What can hang from each mark:
duru: fera koze
fera: duru vema
vema: fera giluf
pada: giluf
fesofip: giluf
giluf: fesofip pada
tefefi: fesofip
tura: zoso
zoso: duru tura
koze: duru fesofip

Known rows, with every way that one mark hangs from another:
vema(fera giluf(fesofip pada)): [ 16.0   8.0  26.3  10.7 -10.9   6.0 -11.3  26.4   6.3  -6.9  24.3  23.8
  16.6  31.9 -10.7  -2.8   3.7 -30.8 -26.4 -14.0  28.7  34.3 -22.3  18.2
  13.2  14.1  33.1 -25.4 -18.3  -0.9  -4.5  -8.6]
pada(giluf): [ -5.4   1.1 -20.2 -13.3   6.0  -9.6  -1.7   4.9   7.5  14.5   3.9 -11.6
 -14.5   9.0  -8.2  11.9 -17.7  -5.0   0.2  -8.9  14.7  -7.9  -5.1 -15.8
  -5.5   7.7 -22.1   0.4  -2.8   7.6   0.9   8.0]
fera(duru(koze) vema(giluf(fesofip pada))): [ -1.2  10.9  22.3  31.6   2.4  12.2   0.4  46.8 -13.8 -10.6 -11.1   0.0
   5.3  19.4   6.8   1.6 -13.3 -52.5 -22.6 -24.4   5.4  -8.5 -38.1  20.7
  19.8 -13.0  33.5 -15.8 -17.0 -33.5 -25.3  16.9]
zoso(duru(fera(vema) koze(fesofip(giluf))) tura): [-37.7  26.7  22.6  28.0  -0.5 -11.3 -19.3  32.9 -12.7   7.4  -1.0 -17.2
  17.8  35.1  -9.0  31.8 -36.0 -75.3 -25.4 -20.3  11.2 -16.0 -46.3  -0.6
  10.7 -17.7 -14.0  11.7   1.5 -13.9  13.3   8.4]
duru(fera koze(fesofip)): [  2.2  41.2   2.5  37.6  -9.3  -5.1 -22.2  27.9   5.0   1.4  15.4 -29.5
  11.2  27.8  -5.7   4.0 -11.3 -42.8 -25.8 -27.1  16.1 -23.2  -2.8 -14.0
  15.3  -2.8 -10.1  34.6 -17.9  -3.4  16.6 -15.5]
fera(duru(koze)): [  3.8  13.8  -3.7   9.0   0.5   9.2  -2.6  26.5  -9.9  -6.7 -12.8 -13.1
   5.1   6.5  -5.1  -5.8  -9.0 -17.2 -12.5 -21.3   3.3 -16.7 -20.5  -6.7
  12.5 -13.0   3.1   3.3  -9.5 -12.6 -10.0  -1.4]
zoso(duru): [ -8.2  14.7  -8.0  -6.3   2.7  -6.7  -1.8  19.1   4.4   6.4  -4.2  -4.0
  16.5  11.0  -8.8   6.5 -14.2  -8.8 -12.3 -13.6  10.7   2.3 -26.5  -2.9
  -4.8  -9.4 -16.2  -7.4  18.9   9.5   1.6   5.9]
duru(fera(vema) koze(fesofip(giluf))): [ -6.7  27.6  18.9  30.4  -4.5 -11.1 -30.4  26.3  -0.8   5.3   1.8 -39.9
   4.6  34.1   0.8  -0.9 -19.0 -55.9 -30.7 -30.3  10.7 -28.4  -6.9  -8.1
  19.0  -9.2 -12.3  31.6 -26.9 -18.1  10.0  -5.8]
tefefi(fesofip): [  3.8   8.9 -13.2 -16.0   1.4 -21.8   3.5   7.9   8.3 -11.5  -6.2   8.6
   6.6  11.1  -3.2  -0.5   0.0   3.3 -14.9 -28.6   8.2  -7.6  -1.5   6.3
   2.0   3.9  -3.2  20.1  -5.5  10.4  14.2   3.5]
zoso(duru(koze) tura): [-24.5  26.9   7.2   5.1  -3.0  -3.2   1.5  22.4 -13.4   2.3  -1.5  -0.1
  22.8  20.8 -13.3  31.2 -25.0 -52.1 -17.6 -10.4  12.3  -3.5 -45.6  -1.9
   9.9 -18.1  -7.1  -2.7  15.1  -2.9   6.3   4.1]
vema(giluf(fesofip pada)): [  8.9  15.4  15.8  14.4 -11.0   0.4   7.7  22.3   9.8  -2.0  16.2  21.2
   9.4  20.7  -3.7  -2.3  -2.0 -34.6 -25.3 -17.6  16.6  12.5 -18.8  13.7
   4.9  14.8  27.0 -17.1  -4.3  -5.4 -10.9   5.2]
fesofip(giluf(pada)): [ -2.0   0.2  20.4 -11.3 -16.3  -9.6  -1.1  -2.0  13.2   5.7  -0.4   3.3
  -1.8  12.4  -5.4 -16.2  -4.3 -21.8 -25.6 -18.5  10.0  -7.3  -5.8  -7.7
   9.0  13.3   1.6 -11.3  -5.8  -4.6  -9.0   3.2]
koze(fesofip): [  2.2  18.0  -3.4  10.5  -7.5 -14.4  -0.6  21.5   4.9   2.1   4.5   5.7
   1.2  24.6 -12.6 -10.2  -0.2 -15.3 -22.2 -18.7   4.6  -6.3   1.3 -11.2
  -3.9  12.0 -23.4  17.1   5.0  14.5   4.3   5.8]
duru(fera(vema(giluf)) koze(fesofip)): [ -1.5  29.8   8.2  41.1  -0.2  -2.9 -29.7  39.3  -5.1   1.4   9.5 -37.2
  13.8  36.9  -1.9   7.2 -17.9 -52.4 -24.0 -22.5  17.9 -16.5  -7.7   2.1
  13.7  -8.3  -2.6  32.1 -24.5 -17.3   8.7  -8.8]
koze(duru): [  9.7   1.7  -1.3   7.1  -6.8 -12.8  14.1  20.8  -4.7  12.3   3.5  -6.2
   2.2  20.0 -15.6  -5.8 -11.8   4.8 -15.6 -14.4  -5.1  -4.5 -11.7  -4.5
  -2.4   7.2 -14.4   5.9  14.2  -0.5  -1.8  -4.5]
vema(fera(duru) giluf(fesofip pada)): [ 10.3   0.7  24.5  15.6  -3.2  14.5 -10.6  37.4  -0.5 -12.6  10.9  23.8
  13.9  23.8  -9.4  -7.8   0.9 -27.0 -22.3 -16.5  23.4  28.9 -33.9  18.0
  10.7   8.2  39.1 -33.1 -21.4 -11.2 -13.0  -2.4]
koze(duru(fera) fesofip(giluf)): [ -3.4   8.3  15.6  26.4  -6.9 -25.5  -9.4  25.2  -3.0  19.7  13.3 -14.8
  -4.2  39.9 -16.7 -20.1 -16.1 -17.2 -35.2 -26.2  -4.6 -17.8  -1.5 -13.6
  -6.3  16.8 -29.7  30.5  -2.3  -5.4   7.2  -6.8]
vema(fera(duru(koze)) giluf(fesofip pada)): [ 12.5  10.4  27.5  22.2  -5.3  19.3 -14.5  38.4  -4.1 -14.8  15.4  17.3
  16.8  29.1  -6.8  -6.3   0.0 -40.2 -28.3 -20.0  25.9  22.6 -32.9  18.6
  21.2   0.9  42.6 -25.6 -28.9 -17.4 -13.4  -8.6]
giluf(fesofip): [ 10.0  24.9   8.1   0.9  -6.7  -8.3   8.9  13.7   4.5  -0.5   4.7  14.3
   1.3  12.9   0.9  -0.1  -4.2 -22.3 -21.5 -25.3   1.8   1.7 -17.6  -0.6
   5.4   2.0   4.4  -7.0   0.7   8.3  -1.1   7.4]
tura(zoso(duru(fera(vema) koze))): [-10.9   2.3   1.0   8.7 -15.7   6.0 -19.8  29.0  -2.2   9.0  19.3 -35.2
  22.4  12.6  -2.7   4.6 -22.0 -33.1  -9.0 -16.5  20.3  -3.5 -43.5   3.5
  18.5 -20.2  -1.5   1.1   3.5 -12.8  13.6   6.1]
zoso(duru(fera(vema(giluf)) koze) tura): [-29.7  25.4  12.0  29.1   4.3  -0.7 -17.0  36.6 -15.4   5.4  -0.2 -23.9
  27.4  27.1  -9.8  42.1 -38.7 -65.6 -13.2 -11.7  19.7  -3.1 -54.0  10.3
  10.1 -23.3   2.5  -0.6   1.9 -19.4  11.3   0.9]

Rows:
[-26.6  33.8   7.8  23.8  -1.7  -1.7 -11.4  27.2  -8.4   5.8   5.0 -17.1
  25.7  20.7 -13.0  40.0 -33.7 -59.5 -15.9 -16.3  17.4  -8.2 -50.4  -2.9
  10.7 -18.3  -4.3   2.5   6.4  -8.9  15.6  -5.1] : zoso(duru(fera koze) tura)
[ -8.5  27.7  24.0  37.8 -12.1 -10.5 -26.2  28.4   3.4   3.6   6.0 -32.7
   4.6  32.6   1.9   2.3 -16.4 -64.0 -32.9 -32.1  12.8 -29.7  -7.6  -6.4
  23.5  -2.7  -2.2  23.7 -23.6 -21.6   6.0  -3.1] : duru(fera(vema) koze(fesofip(giluf(pada))))
[-15.0   6.4  14.1  14.6 -25.0  -0.1 -20.1  24.0   4.3  11.9  33.2 -16.8
  17.3  19.3  -5.3 -11.2 -15.3 -45.1 -25.4 -21.4  22.6  -6.3 -32.6  -4.2
  17.5  -3.6  -4.3   4.7   1.2  -9.2  10.6   5.0] : tura(zoso(duru(fera koze(fesofip(giluf(pada))))))
[  1.3  25.0  11.4   4.2 -10.5  -7.8 -12.8  12.0  -1.9  -1.2   7.7  -9.0
   2.8  31.6  -7.3 -17.2  -2.6 -38.0 -36.5 -23.8   8.0 -18.2   6.5 -13.8
  14.4  -5.1 -18.4  27.7 -16.5  -0.6   0.0  -3.6] : duru(koze(fesofip(giluf)))
[  9.8 -10.1  13.9   8.7  -1.9  15.0 -16.0  34.1   1.1  -7.8   5.4   7.2
  16.7  22.6 -15.7  -9.5  -0.7 -12.7 -13.2  -7.8  27.9  27.5 -26.5  13.4
   7.3   8.9  27.9 -26.3 -18.2 -11.7  -9.5  -9.8] : vema(fera(duru) giluf(pada))
[ -0.6   9.1  -1.7  19.8   3.7  -3.8 -21.5  28.6   2.0   6.3  -3.0 -36.8
  11.0  16.6  -3.0  11.9 -23.6 -20.6  -5.9 -15.2  18.8  -1.6 -18.4   7.3
   1.9  -1.7   1.1   5.0 -13.9 -13.4   8.6  -4.7] : duru(fera(vema(giluf)))
[  0.5  -0.3  15.2  11.4  -8.0 -24.1   3.7  19.6  -5.6  15.1   8.9   3.1
  -6.8  38.8 -18.0 -27.8  -5.9 -11.3 -36.7 -22.0 -10.2 -13.4   3.8 -12.2
  -6.8  15.3 -32.3  22.9   6.0   1.6  -2.8   4.0] : koze(duru fesofip(giluf))
[-11.6  -9.8  -1.6   4.5  -8.6   3.4 -19.7  29.1  -2.9  11.1  19.0 -27.3
  22.5  13.9  -5.8   0.8 -22.3 -19.6  -5.1  -8.6  23.1  12.2 -43.8  11.9
   4.4  -9.7  -0.2  -6.8   5.7 -10.0  11.8   9.6] : tura(zoso(duru(fera(vema(giluf)))))
[  4.6   3.3  21.5   8.6 -10.4   7.3 -21.9  27.5  -3.0  -9.7   3.3   1.3
   6.9  27.9 -12.0 -15.7   0.5 -27.6 -29.9 -20.2  16.5   3.1 -17.9  -5.3
  20.3  -0.5   8.5  -5.6 -23.2  -8.5  -5.0  -9.9] : vema(fera(duru(koze(fesofip(giluf(pada))))))
[-27.5  21.8   2.9  15.3   1.5  -8.3  -6.8  25.6  -3.7  10.2   1.3  -9.3
  21.5  15.6 -15.2  38.5 -32.7 -39.8  -8.5 -12.3  14.0  -1.0 -52.6  -1.1
  -2.2  -6.8  -8.5  -8.1  15.9  -2.3  16.8   1.0] : zoso(duru(fera) tura)
[ 11.7   5.7   4.8  -0.5  -1.9  11.9 -21.0  28.0  -6.7 -10.5  -3.7  -9.4
  13.6  16.8 -11.0  -6.1  -3.2 -11.0 -14.6 -15.4  17.1   8.8 -22.4  -4.8
  18.3 -11.9   8.1  -5.5 -20.9  -5.1  -0.3 -15.4] : vema(fera(duru(koze)))
[  6.5   8.4  11.1  33.4   0.7 -13.3  -0.8  36.6  -7.6  14.1   6.6 -19.7
   6.4  29.4  -6.3   6.8 -22.9 -20.0 -18.7 -22.3  -0.3  -5.5 -24.4   9.9
   1.1   3.2   2.2   5.3  -0.8 -17.8   0.8  -2.1] : koze(duru(fera(vema(giluf(fesofip)))))
[  1.7  16.8   6.6  24.5   2.4  -5.6 -17.4  30.1   1.6   5.0   0.8 -26.5
  10.1  18.7   1.1  12.3 -23.5 -31.5 -11.6 -20.7  14.7   0.0 -23.7  10.2
   4.5  -2.5   8.0   0.7 -16.3 -13.4   6.5  -0.4] : duru(fera(vema(giluf(fesofip))))
[  1.1   9.7  12.9  22.6  11.2  11.0  -6.8  43.3 -21.0 -10.7 -14.8  -9.3
   5.3  19.7   5.4  -1.1 -15.8 -41.2 -17.4 -21.0   3.5  -7.9 -34.3  18.7
  15.0 -21.7  22.0  -6.5 -20.6 -28.8 -19.0  14.8] : fera(duru(koze) vema(giluf(fesofip)))
[-11.5   9.6  -1.1  15.0 -17.1   3.0 -18.8  29.6   0.6   7.8  31.0 -21.8
  20.9  18.9  -7.5  -3.1 -15.6 -34.7 -18.0 -18.2  21.2  -3.5 -33.8  -5.0
  13.4 -11.3 -10.9  11.6   4.1  -2.5  16.7   2.8] : tura(zoso(duru(fera koze(fesofip))))
[ -9.3  -3.0  -5.6  -0.5 -15.7   1.4 -13.8  22.7   5.6  10.7  23.4 -22.0
  19.5   7.0  -8.0  -1.0 -18.5 -13.5  -6.7 -12.8  20.6   6.4 -40.1  -1.1
   5.7  -4.8  -7.8  -4.7  12.1  -0.9  16.9   5.1] : tura(zoso(duru(fera)))
[ -0.5   6.8   7.6  45.7   0.9 -19.4  -5.8  46.7  -7.6  16.1  10.6 -19.4
   3.0  42.8 -14.3  -1.8 -17.5 -22.6 -24.6 -21.2  -0.5 -10.7  -9.7   3.1
  -7.5  11.5 -19.4  26.2   2.5 -11.5   6.3  -1.0] : koze(duru(fera(vema(giluf))) fesofip)
[  2.3  22.8  12.0  36.8  -6.6   3.1 -21.4  33.2   1.0   1.4   5.9 -40.3
  16.8  23.9   2.0  15.2 -20.4 -52.0 -18.1 -21.1  23.6 -13.6 -18.5   8.1
  22.4  -9.1  19.0   9.8 -24.3 -27.0   3.5 -10.8] : duru(fera(vema(giluf(pada))) koze)
[ -4.5   5.9   5.7  26.9   9.7   7.2 -11.5  48.1 -21.1  -7.7 -13.9 -14.2
   5.4  26.3  -2.7  -9.1 -13.2 -36.6 -17.7 -17.8   4.4 -12.6 -20.8  11.1
   9.1 -17.0   4.4   8.8 -17.7 -25.8 -15.1  12.3] : fera(duru(koze(fesofip)) vema(giluf))
[  2.4  -2.4  11.0   8.9  -4.6  -2.4  -1.3  28.1   1.2   1.7  -5.6  -8.4
   8.4  20.3  -2.9   2.6 -10.4 -26.1 -12.1  -8.7  14.2   4.6 -17.6  17.3
   6.1   4.2  14.4 -13.8  -2.2 -15.6 -11.5  12.2] : fera(vema(giluf(pada)))
[-31.6  16.4   8.2  20.3   4.2 -10.4  -8.6  34.1  -7.2  10.5  -8.4 -15.6
  19.7  17.1 -11.2  43.4 -37.8 -47.7  -5.2 -12.4  12.3  -2.8 -57.3   4.4
   0.1 -12.9  -6.3 -10.5  15.4  -8.4  14.6   8.4] : zoso(duru(fera(vema)) tura)
[-27.1  31.4  19.1  32.8   3.1  -1.1 -14.2  38.3 -16.1   4.0   3.6 -14.9
  25.8  29.4  -4.8  42.8 -37.9 -76.5 -19.5 -17.5  16.3  -2.6 -59.5  13.1
  12.5 -23.5   9.7  -3.1  -1.0 -17.5   8.4   5.8] : zoso(duru(fera(vema(giluf(fesofip))) koze) tura)
[ 12.6  -1.0   5.1   3.7   5.9  19.8 -28.4  32.4 -13.5 -11.2   4.2 -10.6
  20.9  26.2 -15.8 -11.1  -4.1 -11.7 -13.6  -7.2  26.2  21.6 -20.1   9.1
  11.6 -10.8  16.2  -5.4 -31.6 -12.2  -3.7 -19.1] : vema(fera(duru(koze)) giluf)
[ -8.0   1.8  29.1  41.9 -11.6 -24.8  -4.9  34.9   2.2  18.9   9.3 -12.9
  -5.7  41.3 -10.5 -11.6 -16.5 -37.6 -36.5 -29.4  -4.6 -21.2  -9.5  -3.6
   1.4  19.9 -15.3  17.8   2.2 -17.2  -0.6   4.2] : koze(duru(fera(vema)) fesofip(giluf(pada)))
[ -9.7   5.4  20.7  23.1  -1.3  -0.3  -5.9  39.3 -11.9  -5.3 -17.8  -9.0
  -3.8  23.0   2.3 -11.5 -10.5 -46.7 -26.2 -27.1  -1.7 -25.3 -22.7   0.8
  18.3  -9.9   4.6   1.5 -12.8 -28.9 -16.8  18.3] : fera(duru(koze(fesofip(giluf(pada)))) vema)
[  8.8   8.3   6.0   9.3  -2.3   7.3 -21.5  34.6  -7.7 -10.6  -0.3  -3.9
   9.9  25.1 -14.2  -9.6  -0.1 -15.7 -20.3 -18.6  14.4   5.6 -19.1  -5.2
  15.4  -7.5  -0.4   2.2 -19.1  -0.2   2.4 -12.5] : vema(fera(duru(koze(fesofip))))
[ -2.7  28.1  15.4  51.7  -7.6  -2.7 -23.0  40.1   1.3  -0.4  13.2 -30.9
  13.6  34.8  -1.2   9.1 -15.4 -64.4 -27.3 -23.9  20.3 -17.9 -10.2   4.4
  19.3  -1.8   7.8  23.9 -20.9 -21.3   5.7  -6.8] : duru(fera(vema(giluf(pada))) koze(fesofip))
[-13.1   3.7   3.2  19.2 -12.8   4.1 -24.1  37.7  -5.9   7.8  26.7 -28.3
  23.6  25.2  -5.6  -3.5 -20.1 -40.0 -15.5 -14.3  23.2   2.2 -37.0   7.0
  12.2 -15.2  -4.9   8.3  -1.2 -11.1  12.5   8.2] : tura(zoso(duru(fera(vema(giluf)) koze(fesofip))))
[ -1.8   7.5  14.5  53.1  -5.8 -19.0  -0.8  48.8  -1.5  16.5  16.4 -12.8
   3.0  42.5 -12.5  -0.5 -15.5 -32.0 -26.8 -21.8   1.2 -12.3 -11.9   5.6
  -2.7  19.0  -8.3  19.8   6.8 -15.0   2.9   2.2] : koze(duru(fera(vema(giluf(pada)))) fesofip)
[  4.9   0.3   4.0  30.0   0.5 -10.8  -5.2  35.5  -7.9  16.2   2.7 -31.2
   7.4  26.4 -10.1   5.4 -24.6 -11.0 -11.9 -15.2   2.4  -5.1 -20.8   5.8
  -3.0   3.1  -4.6  10.5   1.0 -17.7   3.3  -7.0] : koze(duru(fera(vema(giluf))))
[-13.0  27.4   1.9  21.6   3.0  -2.2 -21.1  32.6  -2.6   6.7  -4.4 -36.5
  22.6  19.4   0.9  22.8 -26.8 -41.0 -15.7 -22.1  16.1 -14.4 -35.1   0.0
  12.4 -25.3  -6.9   4.5   0.5 -10.9   7.3  -2.0] : zoso(duru(fera(vema) koze))
